Each row was made from one small tree. Brackets hold a mark, then the marks that hang from it, in the order of their numbers. Every link used is in the known rows. Write each row's tree.
Known rows:
(K_492 (K_87 K_40 K_548) K_870): [ 1.21 -2.11 -0.38 -3.82 -0.20  3.97  2.54 -2.23  0.35  3.31  1.37  0.16
 -3.82  2.44 -2.62 -1.16  2.24  2.25 -0.84  0.76  1.08 -1.29  2.12 -0.57]
(K_239 (K_87 K_40 (K_492 K_870) K_548)): [-0.37 -1.59 -1.89 -4.72 -2.38  4.24  4.27 -1.06  2.37  1.11  2.89 -1.00
 -3.72  2.44 -1.58 -1.29  2.06  1.32 -1.17  0.33  1.60 -2.03  0.78 -0.58]
(K_546 K_548): [-0.87 -0.43  0.18 -3.81  1.97  1.49  0.18 -0.44  1.01 -0.05 -2.04 -1.86
 -1.37  0.86 -2.44 -1.19  2.70  3.03 -1.45 -0.31  3.02 -0.81  1.90 -0.77]
(K_239 (K_87 K_40)): [ 0.63 -2.20  0.56 -2.58 -2.29  3.73  4.50  0.75  1.13  0.62  0.41  0.31
 -2.05  1.39 -3.24 -1.56  1.24  0.96 -2.46 -0.76  1.20 -1.47  2.57 -0.85]
(K_40 (K_87 (K_492 K_870) (K_548 K_546))): [-1.22 -1.32 -4.40 -5.10  1.32  2.72  0.77 -1.06  0.98  1.17 -0.74 -2.67
 -0.62  2.02 -2.76 -0.99  5.12  4.55 -1.53  0.36  4.37 -2.90 -0.09 -0.09]
(K_239 (K_87 (K_492 (K_870 K_106)) (K_548 K_546))): [-1.77 -0.91 -3.21 -6.45  0.87  4.48  0.65 -1.54  1.48  0.02 -0.16 -1.83
  0.28  4.11 -2.49 -2.53  5.69  2.34 -0.46  1.57  2.72 -3.33 -1.89 -0.63]
(K_40 K_87): [-0.30 -1.53 -0.74 -2.47 -0.71  1.48  1.89  0.37  0.46  0.46 -1.89 -0.76
 -0.31  1.49 -3.75 -1.25  2.84  3.45 -2.29 -0.79  2.43 -1.15  2.15  0.61]
(K_546 (K_106 K_870) K_548): [-0.47  0.03  0.11 -5.57  3.55  1.18 -2.64 -3.37 -0.66 -0.11 -2.20 -0.81
  0.28  4.65 -1.59 -2.93  3.09  3.71 -1.23 -1.08  2.66 -2.07  0.44 -1.38]
(K_40 (K_87 K_239 K_492 K_548)): [-0.78 -0.81 -2.75 -4.90 -3.00  0.66  3.21 -0.25  2.81  0.04  0.76 -2.99
 -3.75  1.17 -2.04 -0.16  3.85  3.60 -2.71  0.32  3.59 -1.79  3.04  1.62]
(K_106 (K_546 (K_548 K_87)) K_870): [-1.22  1.76 -0.42 -4.92  5.59  1.57 -0.24 -2.23 -0.51  1.48 -1.35 -1.23
 -0.92  4.33 -3.81 -4.00  1.84  2.08 -2.34 -0.47  5.95 -2.27  3.91 -1.41]
(K_548 (K_87 K_40 K_239 K_492) (K_546 (K_106 K_870))): [ 1.31 -0.82 -2.72 -6.84 -0.17  2.94 -0.11 -2.22 -0.23  0.19  0.52 -2.50
 -1.62  3.14 -1.69 -4.16  3.98  1.29 -3.13 -1.79  6.05 -5.17  3.85 -1.03]
(K_546 K_106 (K_548 (K_87 K_40 K_239 K_492))): [ 0.12 -0.45 -2.50 -5.10 -0.64  2.47  0.60 -2.30  1.18 -2.32  0.23 -3.59
 -3.12  3.32 -1.28 -2.53  2.91  1.57 -2.38 -1.65  5.66 -2.46  4.92 -0.50]
(K_239 (K_87 K_548)): [-1.24 -1.02  0.16 -3.43 -0.84  3.17  4.16  0.34  1.88  0.01  0.31 -0.28
 -1.77  3.19 -2.27 -0.63  2.25  3.47 -2.11  1.70  1.26 -1.18  0.35 -0.08]
(K_546 K_106 K_548): [-0.85 -0.97 -0.47 -4.42  2.45  1.85 -1.52 -2.36  0.11 -1.93 -2.80 -1.69
  0.23  3.38 -1.57 -1.82  3.57  4.32 -1.23 -0.42  2.99 -1.05  0.69 -1.27]
(K_87 K_40 K_239 (K_492 K_870) K_548): [ 0.46 -1.40 -2.05 -6.84 -2.88  2.28  2.69 -1.94  2.98  1.67  2.74 -3.14
 -5.61 -0.09 -1.18 -0.55  3.30  1.19 -1.55 -0.18  3.02 -2.32  2.50  0.51]
(K_40 (K_87 K_239 (K_492 K_870) (K_548 K_546))): [-0.22 -0.82 -5.06 -6.36  0.34  1.92  1.03 -1.06  1.54  0.85 -0.39 -3.60
 -2.23  1.77 -3.54 -0.33  5.28  3.87 -1.69  0.78  5.42 -2.75  1.20  1.09]
(K_87 (K_492 K_870) (K_548 K_546)): [-1.25 -1.45 -2.77 -6.27  1.26  3.25 -0.21 -1.16  1.92  1.19  0.00 -2.85
 -1.61  0.52 -1.05 -1.32  5.21  3.74 -0.97  0.94  3.98 -3.19 -0.49 -0.93]
(K_492 (K_87 K_239 K_548) (K_870 K_106)): [ 0.63 -0.36 -0.96 -6.19  0.19  2.45  0.12 -3.30  0.75  2.07  0.02 -1.09
 -2.69  4.38 -3.86 -1.62  4.46  1.79  0.13  2.07  1.42 -1.39  1.27  1.73]
(K_492 (K_87 K_40) (K_870 K_106)): [ 1.59 -2.06  0.05 -4.26 -0.52  3.93  0.33 -2.70 -0.71  2.74 -0.25  0.57
 -1.41  2.73 -3.88 -3.26  3.24  0.12  0.11 -0.73  0.36 -1.73  2.29 -0.30]
(K_870 (K_106 K_546)): [-1.28 -1.31  0.09 -5.79  0.80  1.63  0.57 -1.76  0.82  0.56 -1.91 -0.51
  0.63  1.07 -2.98 -3.54  5.04  1.88 -1.73 -0.38  2.88 -2.43  1.91 -0.53]
(K_239 K_87): [-0.23 -1.35  0.30 -2.76 -0.95  3.05  2.99  0.82  1.25 -0.22 -0.87 -0.19
 -0.77  2.34 -3.28 -1.51  1.49  1.84 -1.82  0.40  1.23 -1.16  1.34 -0.37]
(K_492 (K_87 K_40 K_239) (K_870 (K_106 (K_546 K_548)))): [ 1.72 -0.32 -1.94 -6.27  3.63  2.33  0.07 -4.24 -0.46  2.76 -0.96 -1.03
 -2.62  3.75 -5.69 -3.05  4.19 -0.05 -0.52 -0.40  4.12 -1.04  4.80 -0.51]

Which tree is each row?
[-1.73 -1.36 -2.23 -3.75 -2.04  1.48  2.87 -0.09  2.11  0.17  0.47 -1.78
 -2.23  1.27 -1.25 -0.77  3.65  4.31 -2.42 -0.12  2.68 -1.79  1.64  0.57]
(K_40 (K_87 K_492 K_548))
[-1.61  0.21 -2.70 -6.30  1.27  3.05 -0.62 -3.19  0.78  0.03 -0.37 -2.14
 -0.01  3.49 -2.86 -4.92  4.17  0.03 -0.14 -0.50  4.64 -3.33  2.23 -0.05]
(K_548 (K_87 (K_492 (K_870 (K_106 K_546)))))
[ 0.56 -1.62 -2.43 -8.28 -0.88  2.06  0.61 -2.76  1.06  1.08  1.37 -2.25
 -2.88  1.76 -0.12 -2.41  5.62  3.31 -3.26 -0.65  4.51 -4.95  1.50 -1.20]
(K_87 K_40 K_239 K_492 (K_548 (K_546 (K_106 K_870))))
[-0.08 -0.30 -0.99 -5.36  3.22  3.19 -2.06 -2.05 -1.85 -0.27 -2.25 -0.89
  1.86  5.16 -2.65 -4.40  3.67  3.52 -2.30 -0.37  4.85 -4.55  0.95 -1.36]
(K_548 K_87 (K_546 (K_106 K_870)))
[-2.00  1.01 -0.84 -4.86  4.25  2.22 -0.17 -2.07 -0.03 -0.77 -2.54 -1.68
  0.63  4.25 -3.74 -3.98  4.18  1.99 -1.66 -0.16  5.60 -2.13  3.36 -0.84]
(K_870 (K_106 (K_546 (K_548 K_87))))
[-0.23 -0.28 -1.52 -4.47 -2.58  1.88  1.57 -0.01  2.50 -0.78  0.55 -3.38
 -3.38  0.74 -2.12 -2.13  2.13  0.61 -2.10 -0.35  4.56 -2.55  4.70  1.02]
(K_548 (K_87 K_239 K_492))
[-0.71 -1.68 -4.83 -6.19 -0.34  1.62  0.91 -1.52  1.13 -1.68 -1.19 -3.18
 -0.73  2.85 -1.84 -0.97  6.62  5.71 -3.01  0.44  5.40 -3.17  1.17  0.43]
(K_40 (K_87 K_239 K_492 (K_548 (K_546 K_106))))
[-0.84  1.02 -4.88 -7.03  3.06  0.49 -1.11 -3.65  0.91  0.08 -2.00 -3.30
 -1.02  3.71 -5.05 -2.73  5.40  1.30 -0.68 -0.95  5.60 -1.59  2.99  0.88]
(K_40 (K_87 K_239 (K_492 (K_870 (K_106 (K_546 K_548))))))
[ 1.06 -1.52 -1.09 -7.87  0.58  2.23  0.77 -2.64 -0.05  1.34  0.36 -1.40
 -2.05  2.87 -1.44 -2.04  5.30  3.99 -3.37 -0.01  4.12 -4.52  1.19 -1.03]
(K_87 K_40 K_239 (K_548 (K_546 (K_106 K_870))))
[-0.68  0.62 -2.46 -6.54  1.02  1.88  1.60 -2.32  1.46 -0.49  0.31 -3.25
 -2.84  2.16 -3.01 -3.85  4.28 -0.38 -2.60 -1.53  6.69 -2.92  6.24 -0.43]
(K_870 (K_106 (K_546 (K_548 (K_87 K_40 K_239 K_492)))))
[-1.29 -1.22 -2.21 -7.36  1.30  2.34 -1.34 -2.69  0.47  0.20 -0.20 -1.48
  0.09  2.68  0.51 -3.23  5.62  4.94 -2.31  0.12  3.49 -4.62 -0.80 -1.78]
(K_87 K_492 (K_548 (K_546 (K_106 K_870))))
[ 0.68 -0.31 -1.10 -4.53  0.82  2.61  0.81 -2.34 -0.02 -1.97 -0.84 -2.63
 -2.52  4.21 -2.74 -2.08  2.70  2.10 -2.42 -1.02  5.46 -1.94  4.37 -0.34]
(K_546 K_106 (K_548 (K_87 K_40 K_239)))
[-1.13 -2.39 -1.41 -5.70  1.58  3.08 -0.09 -1.54  0.37 -1.05 -1.86 -1.58
  0.61  2.47 -0.84 -1.48  6.00  6.14 -2.34  1.24  3.86 -3.23 -0.86 -1.42]
(K_87 (K_548 (K_546 K_106)))
[ 2.20 -2.44 -2.94 -6.24  1.54  4.08  0.47 -3.45 -0.83  1.82 -0.17 -1.14
 -2.26  3.99 -3.33 -1.48  5.16  3.68 -1.42  1.18  3.86 -2.60  1.75 -0.79]
(K_492 (K_87 K_40 K_239 (K_548 (K_546 K_106))) K_870)
[-0.68 -3.27 -2.55 -6.02 -1.04  3.53  1.48 -1.54  1.24 -0.49  0.51 -1.92
 -1.17  0.53  0.80 -2.09  5.91  4.70 -2.95 -0.59  4.04 -3.98  0.75 -2.21]
(K_87 K_40 K_492 (K_548 (K_546 K_106)))
[-0.76 -0.79 -0.80 -6.61  2.05  2.18 -0.95 -3.29  0.18  1.48 -1.79 -0.84
  0.59  2.37 -3.70 -3.55  4.85  1.28 -0.10 -0.13  2.94 -2.34  0.69 -0.16]
(K_492 (K_870 (K_106 K_546)))
[ 0.04 -1.84 -1.06 -5.89 -4.58  1.68  4.03 -0.48  3.50  0.92  2.75 -2.76
 -5.82 -1.30 -0.30 -0.57  3.53  1.95 -3.02 -0.49  2.97 -2.57  3.70  0.28]
(K_87 K_40 K_239 K_492 K_548)
[-0.60 -2.92 -2.84 -5.19 -1.05  4.74  3.30 -0.80  1.22 -1.26  0.89 -0.97
 -0.73  3.06 -0.44 -2.06  4.92  3.94 -2.99  0.15  3.37 -3.54  0.16 -2.36]
(K_239 (K_87 K_40 K_492 (K_548 (K_546 K_106))))
[-0.59  0.99 -1.61 -5.45  3.12  2.16  1.39 -2.20  0.37  1.94  0.92 -1.62
 -2.83  2.50 -2.29 -4.46  1.80  0.52 -2.88 -2.27  6.07 -3.29  5.62 -2.22]
(K_106 (K_546 (K_548 (K_87 K_40 K_492))) K_870)
[ 0.88 -1.19 -0.71 -5.03  1.87  3.91 -0.24 -2.06 -1.87  0.62 -0.88 -0.51
  0.68  4.37 -2.39 -4.42  3.51  2.67 -2.95 -1.57  4.88 -4.99  2.19 -1.96]
(K_548 (K_87 K_40) (K_546 (K_106 K_870)))
[-0.32 -1.28 -5.78 -7.09  0.88  2.11 -0.66 -3.00  0.47 -0.89 -1.03 -3.48
 -0.70  4.14 -2.45 -1.02  6.35  5.04 -1.51  0.58  5.49 -3.01 -0.06  0.72]
(K_40 (K_87 K_239 (K_492 K_870) (K_548 (K_546 K_106))))
[ 2.34 -1.72 -1.41 -6.50  1.36  2.90  0.59 -3.03 -1.06  2.88  0.31 -0.03
 -2.41  4.10 -2.45 -2.58  4.86  3.73 -3.04  0.45  3.48 -3.71  2.58 -1.15]
(K_492 (K_87 K_40 K_239 (K_548 (K_546 (K_106 K_870)))))
[ 0.34 -2.06 -2.48 -5.29  3.67  4.22 -1.39 -3.38 -1.22  1.05 -1.84 -0.47
  0.33  5.07 -2.51 -2.16  5.30  5.19 -0.46  2.07  2.94 -2.21 -0.66 -1.25]
(K_492 (K_87 (K_548 (K_546 K_106))) K_870)
[-0.36 -0.72 -1.48 -4.40 -1.44  0.72  3.39 -0.21  1.61  0.30 -0.31 -2.10
 -3.05  2.18 -3.53  0.36  3.56  4.24 -2.89  0.90  3.38 -1.35  2.50  1.98]
(K_40 (K_87 K_239 K_548))
[ 0.89 -1.01 -0.12 -4.33 -1.01  1.74  2.50 -0.76  1.61  1.90  0.33 -1.06
 -4.20  1.89 -2.79 -0.43  2.89  3.11 -2.02  2.07  2.16 -0.78  3.48  1.10]
(K_492 (K_87 K_239 K_548))
[ 0.14 -0.57 -2.95 -6.87  2.06  1.10 -0.22 -2.39 -0.79  0.54 -1.64 -1.49
 -0.11  5.27 -3.24 -1.69  5.60  5.76 -3.14  0.49  4.63 -3.67  0.38  0.42]
(K_40 (K_87 K_239 (K_548 (K_546 (K_106 K_870)))))
[ 0.52 -1.69  0.26 -5.32 -3.06  1.74  4.17 -0.43  2.39  1.41  1.49 -1.82
 -5.03 -0.18 -1.59 -0.08  3.28  2.36 -3.10  0.28  2.82 -2.22  3.34  0.44]
(K_87 K_40 K_239 K_548)
